Known rows, with every way that one mark hangs from another
{S G {L K}}: [ 14.2   8.8  -8.1   7.3  18.0   4.3   4.0  14.9  -6.4 -23.2   1.5  13.5
 -15.7  -7.8   8.4  22.0  12.5]
{X K}: [-2.0 25.0  7.2 -2.7 -9.0  1.5 14.1  5.3  9.4 -2.7  9.1 -5.2 -6.8  4.1
 -2.4  0.9 -2.9]
{W {S G {L K}}}: [ 25.6  -4.8   0.0  20.0  18.1  21.0  -6.1   6.0  -9.9 -20.6  -4.0  21.0
 -17.9  -5.4  21.4  25.6   5.4]
{L S}: [  4.5   3.4   4.7  11.3  15.9   4.7   4.3  -9.3 -15.2  15.5  -3.4  12.1
  -6.9  -1.9  -0.8   4.4   2.9]
{K L X}: [ 17.7   1.4 -21.4   7.4  15.8  25.1  -6.5   5.4   8.1   8.6  -9.7  -2.2
   9.9  -8.9  15.5   5.7  16.6]
{D {S {L {K H X}}}}: [ 33.5  -1.9 -20.6  -1.4  15.5  38.7   2.4  -8.9   9.5   1.9  -4.2  -2.6
  -5.4  -4.9   7.5  31.4  45.7]
{W {S G {L {K H}}}}: [ 36.6 -30.5  -2.1  21.4  26.4  36.9  -9.0   5.2  -2.5  -8.8  -5.2   6.4
 -17.7  -3.2  24.3  32.1  33.3]
{H {K {L {S G}}}}: [ 12.7   7.3 -12.8  18.7  37.1  10.3  18.5   4.6 -14.1  -1.0   0.6  14.4
  -7.8 -12.6   9.9  -0.5   3.7]
{V S}: [ 16.5  20.8   9.0  -1.4  -8.3  16.1   2.4 -11.2  -9.8   0.9  -7.5  10.5
   3.2  -2.8   6.9 -12.3  -5.2]
{X {K H {L {S G}}}}: [ 26.6  -8.2   2.0  19.5  27.3  25.9  10.8   7.6   4.2   7.3   0.8  -0.6
 -18.2 -10.2   8.4  18.1  37.3]
{L {S G}}: [ 11.1  -3.0   6.2  15.8  15.3  -3.4  -1.9  -6.4 -19.4   1.5  -1.7  24.9
  -5.0 -13.3  -3.5  15.0   3.8]
{D {S {L K}}}: [ 12.5  16.5 -10.4  -5.5   2.5  11.2  10.0   1.4   3.7 -17.0  -1.1   6.9
 -19.5   2.0  -0.6  14.2  14.6]
{L K}: [-4.1 20.7 -4.7  3.1 23.8  5.5 21.1  3.3 -3.1  0.4  7.3  7.3 -4.0 -4.6
 16.6  7.2 11.0]
{S G {L {K X}}}: [ 24.9  16.7 -18.9   9.5  25.9  19.2  -1.8  10.6  -4.8 -10.4  -1.8  14.4
   0.3 -16.1  11.0  32.4  17.8]
{D {S G {L {K H X}}}}: [ 38.8  -9.4 -17.9   4.1  15.1  32.1  -1.3  -3.7   5.5  -7.6  -1.2  10.8
  -5.0 -16.3  -0.2  40.2  45.5]
{D S}: [  3.3   0.6   2.0  -5.5 -17.0  -1.4   1.8 -10.0   5.1  -7.7  -0.6   9.8
  -4.5   1.3 -13.4   1.6   2.5]

Rows
[ 28.1  -2.6 -10.8  22.4  55.4  29.3  13.8  -8.6 -14.0  22.7   2.2  21.5
   8.3 -23.2  15.9  38.5  46.4]	{L {K H X} {S G}}
[ 38.7 -27.0 -15.3  23.4  41.3  38.4 -10.8  -3.6  -4.0  20.6 -11.6   6.2
   3.6 -20.9  12.1  28.9  45.3]	{K H {L {S G}} X}
[ 17.5  21.7 -24.8  15.7  48.3  28.5  16.0  -7.5  -8.9  22.2  -4.1   3.9
   7.1 -10.5  20.3   1.2   6.9]	{H {K {L S} X}}
[  7.1  16.2   1.4  19.4  41.1   1.8  22.3   0.4 -21.1   1.6   6.2  33.5
  -7.3 -17.5  10.0  22.2  14.5]	{L K {S G}}
[ 20.1  -3.1  -1.2  12.1  28.4  33.5  13.6   1.5   9.3  17.1  -3.2 -11.5
 -19.0   1.8  11.5  10.3  38.1]	{X {K H {L S}}}
[ 18.7  -0.6 -17.7   4.8  38.0  33.4  13.1  -5.1   4.3  20.8   4.0  -3.1
  13.0 -10.5  22.2  24.9  44.5]	{L {K H X}}
[ 27.2 -26.8 -23.1   6.7  25.2  40.3  -6.6   1.6  14.4  17.7 -10.4 -17.3
   8.6  -7.1  15.4  10.7  42.4]	{K H L X}
[ 31.7 -22.6 -17.7  18.1  43.9  44.9  -5.3  -8.6   0.7  31.5 -14.1  -3.7
   2.9  -9.9  15.1  16.8  48.1]	{K H {L S} X}
[ 28.4  17.6 -17.3   4.7   6.2  16.6   0.9  -1.0  -1.2 -18.6  -0.5  23.3
  -3.9 -14.6  -1.1  33.6  18.8]	{D {S G {L {K X}}}}
[  9.2  23.0   0.7  12.2  20.0  16.2  17.1   5.6   3.8  10.8  -1.5   2.4
 -18.3   0.1  11.0   2.0  10.8]	{X {K {L S}}}
[ 20.7   4.6 -16.5  18.4  34.9  28.9  -4.3  -4.8  -5.9  21.5 -12.7   9.4
   3.7  -9.1  12.6  10.4  19.3]	{K {L S} X}
[ 35.5  -9.1 -20.8   9.9  33.6  32.6  -5.1   7.5   0.2  -0.7  -2.7   0.6
  -0.1 -16.8  14.2  38.7  45.2]	{S G {L {K H X}}}
[ 15.2  -5.7  -7.1   1.1  12.4  30.1  11.7  12.8  23.1   4.6   0.5 -22.3
 -13.1   3.0  13.1   3.7  31.6]	{X {K H L}}
[ 39.2  35.9  -7.9   7.5  18.2  32.9   2.2  -2.6 -15.9  -6.9  -7.9  24.0
   3.1 -17.4  18.4  20.7  10.6]	{V {S G {L {K X}}}}
[ 21.8 -28.2  -9.3  15.9  37.0  31.4  -2.2  -3.3  -1.2  22.0 -12.1  -7.1
 -12.1  -3.0  15.1   6.8  42.9]	{K H {L S}}
